Known rows, with every step that occurs:
guder-tepof-sene-lata-suno: [-3.10,  1.74,  0.53,  6.13, -6.82,  0.46, -7.15, -0.93, -0.07,  3.24,
 -5.02, -0.30,  7.15,  4.60, -0.33, -1.48,  4.53,  0.40, -1.27]
suno-sazi-beruv-lata: [ 3.51,  0.62,  3.15,  5.43,  0.53, -3.01, -0.88, -0.66, -4.40,  5.29,
 -7.98,  3.17, -0.05,  1.95,  0.67, -1.99,  0.13,  2.79,  2.13]
sene-lata-guder-tepof-suno-sazi: [ 1.77, -1.13,  2.07,  4.54, -4.56,  0.91, -8.31,  2.91, -0.61,  5.53,
 -8.44, -1.06, -0.30,  2.28,  1.84, -1.31,  1.76,  2.96,  2.41]
suno-sazi-beruv: [ 3.35,  1.34,  3.38,  5.25, -1.48, -3.81, -1.59, -0.28, -1.87,  6.41,
 -7.00,  1.10,  1.83,  1.10,  1.31, -3.57,  0.71,  2.89,  1.41]
lata-guder-tepof-suno-sazi: [ 3.05, -1.11,  5.21,  6.41, -4.76,  0.98, -6.51,  2.43, -0.37,  3.66,
 -7.61, -1.68, -0.94,  2.29,  2.04, -2.24,  0.80,  2.66,  3.17]
guder-sazi-sene-lata-beruv: [ 0.64,  3.16,  1.31,  5.52, -2.32, -1.76, -1.87, -0.30, -0.95,  4.07,
 -4.47, -0.12,  4.24,  2.38,  0.08, -2.55,  2.46,  4.32,  0.96]
sazi-sene-lata: [-0.64,  0.95, -0.14,  5.38, -2.65, -0.84, -2.20, -0.91, -0.87,  4.01,
 -5.28,  0.53,  5.90,  0.99,  0.11, -1.30,  0.87,  0.91,  1.52]
sene-lata-beruv-tepof-suno-sazi: [ 1.54,  0.44,  3.27,  4.25, -3.87, -1.74, -7.22,  0.03,  0.82,  4.72,
 -5.98, -0.96,  1.22,  3.79, -3.22, -0.14,  0.05,  3.78,  2.01]
sazi-beruv-lata-guder-tepof: [ 3.14,  2.21,  3.97,  7.50, -1.32,  2.62, -3.63,  1.99, -3.62,  4.51,
 -6.24,  1.17,  0.23,  3.85,  0.80, -4.00,  4.73,  0.46,  3.17]
tepof-sene-lata-guder-sazi-beruv: [ 1.30,  0.70,  1.55,  6.34, -3.62, -3.17, -5.97,  1.13, -1.28,  5.95,
 -4.97,  0.23,  4.59,  2.35,  3.38, -5.19,  5.14,  2.22,  1.08]
sazi-sene: [ 0.48,  1.17,  3.01,  7.24, -2.83, -0.90, -0.30, -1.48, -0.32,  2.39,
 -4.53, -0.07,  5.22,  0.90,  0.44, -1.88,  0.31,  0.91,  2.40]
lata-guder-tepof-sene: [-0.19,  0.04,  4.40,  7.78, -5.71,  1.47, -5.50,  0.42, -0.15,  2.53,
 -4.27, -0.99,  4.04,  2.18,  1.56, -3.11,  4.45, -0.34,  2.49]
suno-sazi: [ 2.79, -0.46,  3.23,  4.23, -2.17, -2.30, -1.65, -0.25, -2.67,  4.21,
 -7.07,  1.60,  1.72,  0.11,  0.44, -0.85, -0.43,  3.10,  1.82]
sene-lata-suno: [ 1.27,  1.48, -0.15,  4.39, -3.12,  0.53, -5.04,  0.53, -2.33,  3.97,
 -5.37,  1.04,  6.50,  3.00, -1.30, -0.38,  2.23,  0.67, -1.26]
lata-suno: [ 2.26,  1.71,  2.79,  6.13, -3.14,  0.68, -3.20,  0.11, -2.03,  2.03,
 -4.74,  0.59,  5.80,  3.03, -1.31, -1.02,  1.48,  0.52, -0.48]
tepof-sene-lata: [-1.60, -0.61,  0.44,  5.15, -4.80, -2.11, -5.25, -1.84,  0.06,  3.92,
 -4.74,  0.58,  6.05,  0.96,  0.44, -1.43,  2.64,  0.33,  0.04]
beruv-tepof-sene-lata-suno-sazi: [-1.65, -0.68,  1.52,  5.10, -4.75, -3.03, -6.54, -1.33, -2.01,  3.64,
 -5.71,  1.32,  6.32,  4.73, -2.63,  0.94,  1.78,  1.53,  1.52]
tepof-suno-sazi-sene-lata: [-0.10, -0.79,  1.16,  5.48, -3.38, -3.43, -3.95, -0.87,  0.83,  4.37,
 -7.46, -0.82,  2.90,  1.07,  1.65, -0.48, -2.15,  2.88,  2.01]
suno-sazi-sene-lata: [-0.06, -0.04, -0.01,  4.34, -1.45, -3.10, -1.59, -0.88, -2.46,  5.31,
 -7.51,  1.04,  3.97,  0.46,  0.87, -0.11, -0.63,  2.68,  2.48]
lata-suno-sazi: [ 3.08,  0.67,  3.08,  5.10, -2.26, -1.52, -2.57,  0.07, -3.44,  3.25,
 -7.02,  1.45,  4.05,  2.51, -0.57, -0.14, -0.34,  2.28,  0.32]
beruv-tepof-sene: [-1.16, -0.71,  4.64,  7.16, -6.11, -1.24, -4.52, -2.49,  0.53,  1.69,
 -3.22,  0.27,  5.35,  2.83, -1.87, -1.33,  2.38,  0.63,  2.88]
sazi-beruv-tepof-sene: [-0.65,  1.29,  4.93,  7.98, -5.34, -2.99, -4.33, -2.28,  1.43,  3.82,
 -2.94, -0.17,  5.38,  3.79, -0.97, -3.96,  3.54,  0.54,  2.35]

Rows:
[-0.30,  2.13,  0.18,  5.66, -3.12, -1.32, -2.63,  0.18, -2.39,  3.11,
 -5.62,  0.71,  6.55,  3.69,  0.48, -1.23,  2.25,  3.78,  0.28]  guder-sazi-sene-lata-suno
[ 1.12, -0.19,  4.62,  5.68, -5.96, -0.69, -5.31,  0.05,  1.04,  3.76,
 -7.75, -1.34, -0.73,  2.16,  1.49, -1.78,  0.03,  4.37,  1.62]  guder-tepof-suno-sazi
[ 1.27,  0.56,  2.63,  7.33,  0.37, -1.49,  0.43, -1.33, -4.94,  1.46,
 -7.31,  2.30,  3.51,  3.60, -0.46,  1.43, -1.78,  1.51,  2.42]  beruv-lata-suno-sazi-sene
[ 0.06,  1.37,  5.00,  7.75, -4.26, -4.47, -4.57, -1.60, -0.55,  4.12,
 -4.83,  0.24,  5.85,  5.71, -1.60, -2.56,  1.93,  1.22,  1.75]  lata-suno-sazi-beruv-tepof-sene
[ 1.67,  1.32,  5.66,  7.50, -5.47, -1.22, -5.97, -0.29,  2.96,  3.73,
 -4.28, -1.50,  2.52,  4.28, -1.21, -4.04,  1.61,  2.07,  2.18]  sazi-beruv-tepof-suno
[ 3.15, -0.08,  2.66,  5.41, -0.21, -0.69, -1.54, -0.29, -5.79,  2.06,
 -7.92,  3.14,  1.92,  3.37, -1.15,  1.33, -0.79,  2.10,  1.12]  beruv-lata-suno-sazi
[ 0.00,  0.57,  2.38,  6.99, -3.82, -1.57, -7.50,  0.57, -0.22,  5.49,
 -3.72, -0.09,  5.87,  3.95, -0.69, -3.78,  5.08, -1.03,  3.24]  sazi-beruv-tepof-sene-lata-guder
[ 1.28,  1.24,  3.07,  6.91, -1.67, -2.32, -0.41, -0.73, -2.47,  2.50,
 -6.35,  0.42,  5.55,  2.78,  0.00, -0.09, -1.49,  1.67,  1.74]  lata-suno-sazi-sene
[-2.49,  0.77,  0.64,  5.05, -5.53, -1.90, -6.58, -0.84, -1.38,  4.63,
 -6.99,  0.49,  5.25,  4.44,  0.32, -0.51,  2.80,  1.93, -0.41]  guder-tepof-sene-lata-suno-sazi
[ 3.33,  2.68,  3.18,  5.96, -1.38, -3.17, -2.54,  0.38, -2.46,  5.46,
 -6.55,  1.02,  4.11,  3.51,  0.48, -2.92,  0.66,  2.06, -0.11]  lata-suno-sazi-beruv
[-0.29,  1.02,  0.39,  5.03, -3.11, -2.01, -1.79, -0.35, -1.73,  4.08,
 -5.76,  0.89,  4.26,  1.53,  1.62, -1.71,  1.84,  4.58,  1.80]  guder-sazi-sene-lata
[-0.51,  1.68,  1.32,  5.56, -3.95, -1.96, -5.10, -1.75,  1.06,  3.90,
 -3.41, -0.45,  6.08,  2.10, -1.04, -2.05,  2.99,  0.27, -0.96]  tepof-sene-lata-beruv
[ 2.53,  0.15,  3.73,  6.57, -1.91,  4.21, -3.69,  1.91, -4.54,  2.24,
 -6.38,  1.70,  0.01,  2.95, -0.01, -1.17,  3.63,  0.62,  3.44]  beruv-lata-guder-tepof
[-0.81, -0.36,  0.34,  4.95, -3.71, -3.72, -5.46, -1.18, -2.03,  3.98,
 -6.49,  1.23,  6.49,  2.96,  0.08,  0.01,  0.87,  1.28, -0.72]  tepof-sene-lata-suno-sazi
[ 3.85,  1.48,  1.27,  4.74, -1.92, -1.07, -5.01,  2.99, -3.08,  7.01,
 -6.14,  1.07,  2.61,  2.14,  2.26, -4.77,  4.86,  3.35,  1.51]  sene-lata-guder-sazi-beruv
[ 0.21, -1.09,  5.52,  7.40, -4.63, -2.57, -3.15, -1.37,  1.42,  1.87,
 -6.07, -1.37,  1.99,  3.11, -0.80, -0.35, -2.33,  3.29,  5.06]  beruv-tepof-suno-sazi-sene
[ 1.36, -0.71,  5.31,  6.68, -6.07,  0.45, -5.92, -0.54,  1.77,  1.50,
 -4.39, -1.06,  2.34,  3.24, -2.06, -1.12,  0.59,  2.23,  2.62]  beruv-tepof-suno
[ 3.06, -1.75,  4.86,  6.80, -2.72,  1.76, -5.45,  1.93, -2.81,  2.65,
 -8.53,  0.23, -2.91,  3.07,  1.33, -0.50,  0.41,  2.55,  3.85]  beruv-lata-guder-tepof-suno-sazi
[ 3.00, -0.29,  0.38,  4.38, -1.89,  1.44, -5.46,  2.34, -2.92,  4.87,
 -5.68,  0.84,  4.11,  0.67,  0.07, -1.42,  2.80,  0.02,  1.65]  sene-lata-guder
[ 2.41,  2.46,  5.25,  5.98, -3.37,  0.93, -3.44, -0.38, -0.28,  2.66,
 -2.94, -0.17,  3.36,  3.46, -4.44, -1.57,  2.50,  1.76,  2.52]  lata-beruv-tepof
[-0.49,  2.14, -0.27,  6.20, -2.55, -0.17, -2.99, -0.27, -1.39,  3.27,
 -4.97,  0.17,  8.16,  3.23, -0.90, -0.35,  1.24, -0.05,  0.16]  sazi-sene-lata-suno
[ 2.87,  2.89,  2.83,  7.42, -0.47, -0.17, -2.17, -0.13, -3.34,  3.20,
 -5.62,  2.10,  3.89,  4.83, -0.87, -2.24,  2.00,  0.18, -0.13]  sazi-beruv-lata-suno
[ 3.29, -0.36,  0.85,  3.72, -2.66,  0.52, -4.96,  2.92, -3.97,  4.95,
 -6.12,  1.44,  2.42,  0.97,  1.49, -2.22,  3.83,  3.61,  2.01]  sene-lata-guder-sazi
[ 0.49,  0.78,  4.40,  6.83, -7.10,  1.50, -6.00,  0.21,  2.46,  2.47,
 -5.66, -1.91,  1.17,  2.71,  0.75, -2.66,  1.77,  2.45,  0.68]  guder-tepof-suno
[ 2.23,  2.16,  5.14,  6.02, -4.23, -1.90, -3.03,  0.05, -1.41,  4.67,
 -4.65,  1.06,  1.95,  3.92, -0.67, -4.30,  4.01,  5.32,  2.93]  guder-sazi-beruv-tepof
[ 0.96,  1.29,  2.05,  5.83, -2.40, -3.06, -3.97, -0.59,  1.89,  4.30,
 -6.16, -1.89,  3.05,  2.35,  0.22, -1.04, -1.72,  2.69,  1.20]  tepof-suno-sazi-sene-lata-beruv
[-2.04,  0.74,  3.76,  7.17, -6.95, -0.12, -4.47, -1.87,  0.96,  2.61,
 -4.47, -0.55,  4.10,  2.24,  0.79, -2.81,  3.56,  1.13,  0.91]  guder-tepof-sene
[ 1.11,  1.11,  6.47,  7.93, -3.54, -2.45, -3.13, -1.22,  2.29,  2.15,
 -4.69, -2.42,  2.04,  4.05, -2.38, -0.96, -1.74,  3.10,  4.11]  lata-beruv-tepof-suno-sazi-sene
[ 1.03,  2.19,  1.14,  4.66, -0.42, -2.79, -1.49, -0.64, -1.43,  5.28,
 -6.04,  0.28,  4.08,  1.53, -0.68, -0.80, -0.33,  2.41,  1.66]  suno-sazi-sene-lata-beruv
[ 0.90, -0.70,  4.27,  7.32, -3.40, -3.23, -2.07, -1.34,  1.35,  2.64,
 -6.61, -1.43,  2.14,  1.08,  1.90, -1.15, -3.14,  2.85,  2.89]  tepof-suno-sazi-sene
[-1.20,  0.16,  1.86,  5.05, -4.11, -5.24, -5.68, -1.76, -0.56,  6.59,
 -6.11,  1.13,  4.27,  3.52, -0.64, -2.55,  2.62,  2.28,  2.48]  suno-sazi-beruv-tepof-sene-lata
[-0.03,  0.06,  5.08,  6.94, -4.28, -5.16, -3.73, -2.27,  0.07,  4.74,
 -5.27,  0.47,  3.57,  3.34, -0.42, -3.20,  1.77,  2.05,  3.21]  suno-sazi-beruv-tepof-sene
[-0.72,  0.41,  1.91,  7.41, -5.17,  2.31, -6.90,  1.96,  1.66,  3.54,
 -5.84, -2.88,  3.31,  2.96,  1.77, -2.33,  2.35,  0.52,  2.92]  sazi-sene-lata-guder-tepof-suno
